Every row comes from one small tree of marks. The marks that hang from a mark follow it in brackets, in alphabetical order. Every link used is in the known rows. Which tree was each row made from?
Known rows:
nases(rifu(rafena(kipa taki(tirar(lupigi))))): -1.04,-3.80,+1.28,-2.37,-1.29,-0.46,-0.69,+0.11,-4.55,+3.03,+2.03,-4.87,+0.89,+4.27,+0.39,+2.12,+1.12,+2.89,-0.75,-0.56,-1.99,-2.69,-3.02,+1.63
taki(tirar): -1.10,-1.46,-1.51,-0.44,-0.90,-0.41,-2.51,+0.87,-1.23,+0.07,-0.65,-0.37,+0.50,+0.28,+0.76,+0.09,+0.02,+0.17,+0.57,+0.57,-0.83,-1.59,-1.21,+0.40
pufe(lezep tirar): +0.06,+2.28,-0.37,-1.39,+1.54,-0.38,+0.37,+0.68,+2.50,+0.04,-0.24,-2.30,+0.44,+0.96,+1.74,+1.61,-1.16,-0.57,-0.97,+3.07,-1.21,+0.09,-1.75,-1.91
nases(rifu(rafena(taki(tirar)))): -2.59,-3.02,+1.09,+0.17,+0.49,-0.39,-1.17,-0.76,-3.52,+2.82,+0.30,-4.96,+1.27,+4.33,+1.33,-0.65,+0.79,+2.45,+1.29,-0.68,-0.62,-1.38,-1.86,+0.38
rifu(rafena): +0.53,-0.39,+0.40,-0.22,+0.39,+0.28,+0.89,-0.62,-0.31,+1.17,-0.15,-2.30,+0.28,+2.82,+0.25,-0.03,+0.59,+1.21,+0.11,-0.54,-0.92,+0.57,+0.67,-0.22
nases(rifu(rafena(kipa taki(tirar)))): -1.27,-3.78,+0.94,+0.43,-0.60,-1.11,-0.70,+0.05,-4.96,+3.44,+0.33,-4.08,+0.54,+3.49,-0.27,+0.56,+0.96,+3.83,+0.16,-0.37,-1.62,-3.00,-2.98,+1.31
rifu(rafena(kipa taki)): -0.59,-2.79,+0.51,-0.13,-1.28,-1.00,+1.04,-0.53,-3.27,+2.91,-0.20,-3.60,-1.05,+1.07,-1.64,-0.22,+1.67,+3.96,-1.03,-0.18,-2.33,-2.21,-1.44,+1.68
nases(rifu(rafena)): +0.96,-0.54,+2.32,+0.61,+2.03,+0.52,+1.66,-1.24,-0.62,+1.86,+0.93,-2.45,+1.32,+4.83,+0.32,+0.57,+0.32,+0.96,+0.69,-1.46,+0.89,+1.34,+0.56,-0.80
taki(rafena(kipa)): +0.77,-1.93,-0.13,+0.51,-2.45,-0.03,+0.39,+0.17,-0.83,+0.45,-0.59,+0.92,-2.57,-0.77,-1.49,+0.96,+1.55,+1.35,-0.74,+0.56,-1.21,-1.75,-3.55,+2.03
rafena(kipa taki): -1.39,-2.14,+0.13,+0.39,-1.92,-1.20,+0.33,+0.27,-2.97,+1.92,+0.03,-1.40,-1.27,-1.60,-1.67,-0.10,+0.89,+2.67,-1.29,+0.19,-1.93,-2.58,-2.08,+1.57
tirar(pufe): -0.38,+0.45,+1.64,-1.61,-1.19,+0.69,-0.77,-0.44,+0.96,-0.72,+1.26,-1.09,+0.41,+0.43,+1.43,+0.61,-2.08,-0.87,-0.93,+0.79,-0.22,-1.15,-0.91,+1.02
taki(rafena tirar(pufe)): -2.25,-2.02,+0.21,-1.60,-3.29,+1.31,-3.33,+0.18,+0.22,-1.03,+0.33,-1.67,-0.71,+1.19,+2.35,+0.63,-1.17,-0.50,-0.11,+2.07,-0.77,-3.01,-4.50,+2.40
lezep(kipa): -0.15,+1.70,+0.54,+0.10,-0.67,-0.07,+0.55,+0.82,+0.40,-0.41,+0.85,+0.98,-1.08,+1.12,+0.04,+0.06,-0.67,-1.61,-1.93,+1.08,-0.75,-0.05,-0.21,+0.70
kipa(rafena(taki(tirar(lupigi pufe)))): -4.08,-0.62,+0.49,-4.52,-4.55,+1.43,-2.84,-0.31,-2.02,-0.37,+1.50,-3.24,+2.86,+1.14,+2.46,+1.75,-1.91,-0.19,-2.43,+2.36,-2.61,-4.67,-3.13,+2.12
lezep(kipa(rafena(taki)) lupigi pufe(tirar)): -5.05,+2.50,-1.81,+1.89,-0.56,-0.96,-1.18,+1.85,+0.91,-0.07,-1.31,-0.25,-0.62,+2.03,+0.42,+0.74,-4.29,-2.20,-3.21,+3.63,-4.85,-1.96,-1.75,+0.45
nases(rifu): +0.29,+0.04,+1.94,+0.57,+1.54,+0.52,+0.78,-0.48,-0.28,+0.64,+1.12,+0.11,+0.64,+2.20,+0.19,+0.74,-0.41,-0.17,+0.91,-0.83,+1.42,+0.97,+0.13,-0.91
lezep(kipa(rafena) lupigi pufe(tirar)): -2.79,+3.79,-1.98,+2.10,+0.14,-0.43,-1.01,+2.67,+2.34,-0.88,-1.30,+1.66,-0.30,+2.69,+0.52,+1.98,-4.76,-3.63,-3.22,+3.64,-3.65,-0.67,-0.46,-0.19
lezep(kipa(rafena(taki)) lupigi pufe): -5.16,+2.45,-2.53,+2.54,-0.76,-0.71,-0.17,+1.02,-1.47,+0.17,-1.40,+0.56,-1.68,+1.28,-0.35,+0.07,-3.25,-2.17,-2.99,+2.46,-4.08,-2.31,-0.72,+1.36
lezep(kipa pufe(tirar)): -1.63,+2.12,+1.00,+0.33,-0.27,-1.18,-0.67,+1.65,+3.23,-0.52,+0.52,+0.50,-1.66,+2.10,+0.53,+0.70,-4.17,-2.50,-2.34,+3.19,-2.60,-0.21,-1.38,+0.04
rifu(rafena(kipa taki(tirar(lupigi pufe)))): -1.74,-3.35,+1.02,-4.39,-3.68,+0.05,-2.22,+0.17,-3.54,+1.50,+2.12,-6.21,+0.00,+2.53,+1.36,+2.16,-0.81,+2.24,-2.72,+1.03,-3.67,-4.62,-3.62,+3.61
tirar(lupigi pufe(lezep(kipa(rafena(taki))))): -2.69,+4.65,+1.99,-5.06,-2.50,+1.37,+1.40,+0.03,-0.33,-0.64,+2.74,-2.97,+1.03,+1.78,+2.21,+2.44,-2.79,-2.54,-5.48,+5.11,-2.62,-3.44,-2.27,+1.39

Write each row's tree:
-3.16,-2.63,-0.98,-3.32,-1.82,-0.15,-2.57,+0.26,-2.64,+0.23,+1.40,-2.96,+0.44,+0.52,+1.69,+0.51,+0.04,+0.44,-0.35,+0.73,-2.23,-2.36,-2.57,+1.16  rafena(taki(tirar(lupigi)))
-4.69,+0.84,+0.95,-1.62,-4.33,+0.65,-2.67,+0.49,-1.91,-0.32,+1.13,-1.42,+1.55,+1.67,+1.61,+0.34,-2.38,-0.68,-2.90,+3.39,-2.85,-5.29,-2.72,+2.77  lezep(kipa(rafena(taki(tirar(pufe)))))
-1.15,+6.17,-1.38,-0.72,+0.12,+0.98,+0.46,+1.61,+0.82,-1.11,+0.02,-0.48,+0.00,+2.14,+1.63,+2.65,-3.98,-3.89,-4.71,+4.21,-2.47,-2.18,-1.12,+0.33  tirar(pufe(lezep(kipa(rafena) lupigi)))
-4.93,+1.06,-1.80,-0.29,-2.75,+0.38,-3.75,+1.29,-2.13,-0.30,+0.03,-1.30,+0.46,+1.98,+2.30,+0.74,-3.04,-1.65,-3.41,+3.30,-3.55,-4.62,-2.82,+2.38  lezep(kipa(rafena(taki(tirar(pufe)))) lupigi)
+0.06,+4.40,+2.03,-5.12,-0.43,+0.86,+1.04,+0.82,+1.77,-1.57,+3.61,-2.58,-0.73,+2.07,+2.54,+3.16,-3.46,-3.95,-4.45,+4.06,-0.92,-1.49,-1.89,+1.17  tirar(lupigi pufe(lezep(kipa)))
-1.33,-1.64,+2.58,+0.65,+0.91,+0.33,+1.61,-1.51,-2.15,+2.67,+0.81,-4.65,+0.72,+4.47,+0.39,-0.78,+1.06,+2.24,+0.79,-1.25,+0.07,-0.09,-0.55,-0.14  nases(rifu(rafena(taki)))
-3.13,+4.37,-3.15,+0.63,+0.63,-0.14,+1.05,+1.37,-1.57,+0.51,-1.22,-1.19,-0.50,+1.28,+0.28,+0.69,-1.33,-1.61,-3.45,+3.85,-3.25,-2.04,-1.57,-0.04  pufe(lezep(kipa(rafena(taki)) lupigi))
-3.23,+4.45,-2.84,+0.19,+0.58,-0.44,+0.23,+2.11,+0.44,+0.22,-1.14,-2.17,-0.11,+1.96,+1.44,+1.40,-2.36,-1.54,-3.82,+5.14,-3.88,-1.94,-2.48,-0.82  pufe(lezep(kipa(rafena(taki)) lupigi) tirar)
-2.02,+2.43,-2.03,+1.33,+1.44,-1.35,-1.41,+2.89,+2.86,-0.88,-0.34,+0.57,-2.41,+2.29,+1.15,+1.21,-4.64,-3.64,-2.76,+2.67,-3.32,+0.36,-1.17,+0.26  lezep(kipa lupigi pufe(tirar))
-2.37,-3.17,+0.70,-4.21,-3.95,-0.69,-3.00,+0.86,-3.07,+0.31,+2.56,-3.77,-0.06,+0.06,+1.30,+2.18,-1.31,+1.08,-2.71,+1.70,-3.12,-5.00,-4.45,+3.48  rafena(kipa taki(tirar(lupigi pufe)))
-0.78,+5.84,-3.16,+0.17,+1.37,+0.13,+0.11,+2.38,+2.18,-0.90,-1.23,-0.02,+0.34,+2.23,+1.26,+2.72,-2.68,-2.87,-3.88,+4.80,-2.87,-0.87,-1.51,-1.34  pufe(lezep(kipa(rafena) lupigi) tirar)
-1.90,-3.33,-1.40,-2.92,-2.93,-0.98,-2.25,+1.18,-3.99,+1.06,+0.86,-2.52,-0.51,-0.80,+0.04,+1.58,+0.77,+2.06,-1.62,+0.73,-3.11,-3.85,-3.67,+2.53  rafena(kipa taki(tirar(lupigi)))
+0.12,-3.25,-1.40,-2.60,-3.66,+0.22,-2.22,+1.17,-2.08,+0.18,+0.25,-0.43,-1.60,-0.09,+0.38,+2.61,+1.37,+0.58,-1.39,+1.24,-2.21,-3.13,-4.89,+2.89  taki(rafena(kipa) tirar(lupigi))
-3.51,-2.30,+0.86,-2.09,-2.18,+0.29,-2.53,-0.58,-2.29,+1.28,+0.71,-5.72,+0.77,+3.42,+2.34,-0.58,-1.09,+1.85,-0.37,+1.06,-2.39,-3.38,-2.94,+2.17  rifu(rafena(taki(tirar(pufe))))
-1.68,+0.41,-0.82,-2.47,-1.66,+1.02,-1.94,+0.01,+0.81,-0.61,-0.11,-3.02,-0.89,+1.13,+2.77,+1.15,-1.65,-1.19,-0.96,+3.64,-1.11,-3.04,-5.32,+1.27  taki(rafena tirar(pufe(lezep)))
-2.87,-3.08,+0.38,-1.36,-3.58,-1.04,-3.15,+0.77,-3.38,+0.90,+1.00,-2.99,-0.63,-0.83,+0.34,+0.72,-1.12,+2.07,-1.66,+1.56,-2.35,-5.40,-4.40,+3.07  rafena(kipa taki(tirar(pufe)))
+0.17,+4.06,+0.09,-1.32,+0.91,-0.65,+0.87,+1.72,+2.92,-0.62,+0.76,-1.48,-0.40,+1.73,+1.35,+1.51,-2.16,-1.74,-2.92,+4.32,-1.17,-0.07,-1.92,-1.31  pufe(lezep(kipa) tirar)
+0.06,-2.61,+2.63,+0.94,+0.04,-0.80,+1.86,-0.82,-3.87,+3.86,+0.54,-3.75,-0.08,+3.25,-1.25,+0.52,+1.27,+3.70,-0.14,-1.18,-0.59,-1.48,-1.42,+0.92  nases(rifu(rafena(kipa taki)))
-3.53,+2.86,-1.22,-3.96,-2.30,+0.55,-0.45,+1.25,-2.52,+0.12,+0.93,-2.48,+1.15,+1.68,+1.56,+1.94,-1.06,-1.63,-3.53,+4.41,-3.17,-4.05,-3.05,+0.83  pufe(lezep(kipa(rafena(taki(tirar(lupigi))))))
-2.62,+3.71,-2.35,+2.38,+0.03,-0.09,-0.16,+2.01,+0.11,-0.51,-1.69,+2.47,-1.02,+1.74,-0.45,+1.10,-4.06,-3.61,-2.96,+2.28,-3.15,-0.81,+0.38,+0.85  lezep(kipa(rafena) lupigi pufe)
-1.69,+3.42,+1.13,-2.30,-2.07,+0.48,-0.20,+1.57,+2.90,-1.33,+0.94,+0.94,+0.84,+2.75,+0.85,+2.80,-4.42,-3.39,-3.97,+3.84,-3.23,-0.35,-0.76,+0.30  lezep(kipa(rafena) pufe(tirar(lupigi)))
-0.39,-3.44,-1.50,+0.18,-2.81,-0.37,-2.44,+1.27,-1.92,+0.64,-1.20,+0.35,-1.71,-0.55,-0.82,+1.41,+1.53,+1.49,-0.13,+1.09,-1.61,-3.29,-4.74,+2.45  taki(rafena(kipa) tirar)
-1.20,+0.52,+0.79,-2.89,+0.05,-0.20,-0.70,+0.99,+3.07,-0.66,+1.23,-1.18,+0.05,+1.74,+1.71,+2.17,-3.71,-1.94,-1.47,+2.04,-2.17,+0.87,-1.21,-0.27  lezep(pufe(tirar(lupigi)))
-4.11,+2.43,+1.38,-2.22,-2.69,-0.06,+0.04,+0.83,+1.42,-0.44,+1.25,-1.02,+0.60,+2.40,+0.73,+1.79,-3.91,-2.13,-4.09,+4.19,-4.11,-1.72,-2.01,+0.89  lezep(kipa(rafena(taki)) pufe(tirar(lupigi)))
-3.00,-0.65,-3.61,-1.50,-0.37,-1.72,-2.46,+2.09,-3.42,+0.96,-0.55,-4.49,-1.39,-0.39,+1.46,+1.98,-2.48,+0.41,-2.44,+3.01,-3.66,-5.17,-5.00,+2.30  rafena(kipa taki(tirar(pufe(lezep(lupigi)))))
-2.39,+2.16,-2.83,-1.57,-0.57,+0.40,-2.50,+2.15,+0.81,-1.35,+0.07,-1.91,-2.54,+2.61,+3.28,+1.84,-2.94,-3.41,-2.98,+4.70,-2.74,-3.10,-5.53,+1.95  taki(rafena tirar(pufe(lezep(kipa lupigi))))
-4.22,-1.19,-1.33,-0.28,-2.85,+0.34,-2.35,+0.01,-3.26,+0.89,-1.17,-1.22,+2.31,+0.13,+0.27,-0.47,+0.11,+1.67,-0.10,+1.55,-2.19,-4.01,-1.93,+0.62  kipa(rafena(taki(tirar)))
-0.18,+4.22,-2.95,-0.13,+2.65,-0.97,-0.25,+2.75,+2.69,-0.77,-0.27,-1.40,-1.24,+1.93,+1.71,+1.91,-2.59,-2.79,-3.19,+3.91,-2.35,+0.37,-1.88,-1.10  pufe(lezep(kipa lupigi) tirar)
-3.59,+1.69,+0.85,-5.78,-1.90,+0.23,-1.73,+1.04,-0.85,-0.76,+3.23,-4.76,-0.57,+2.23,+3.49,+1.91,-2.87,-2.42,-3.91,+4.50,-2.58,-4.07,-4.38,+2.15  rafena(taki(tirar(lupigi pufe(lezep(kipa)))))
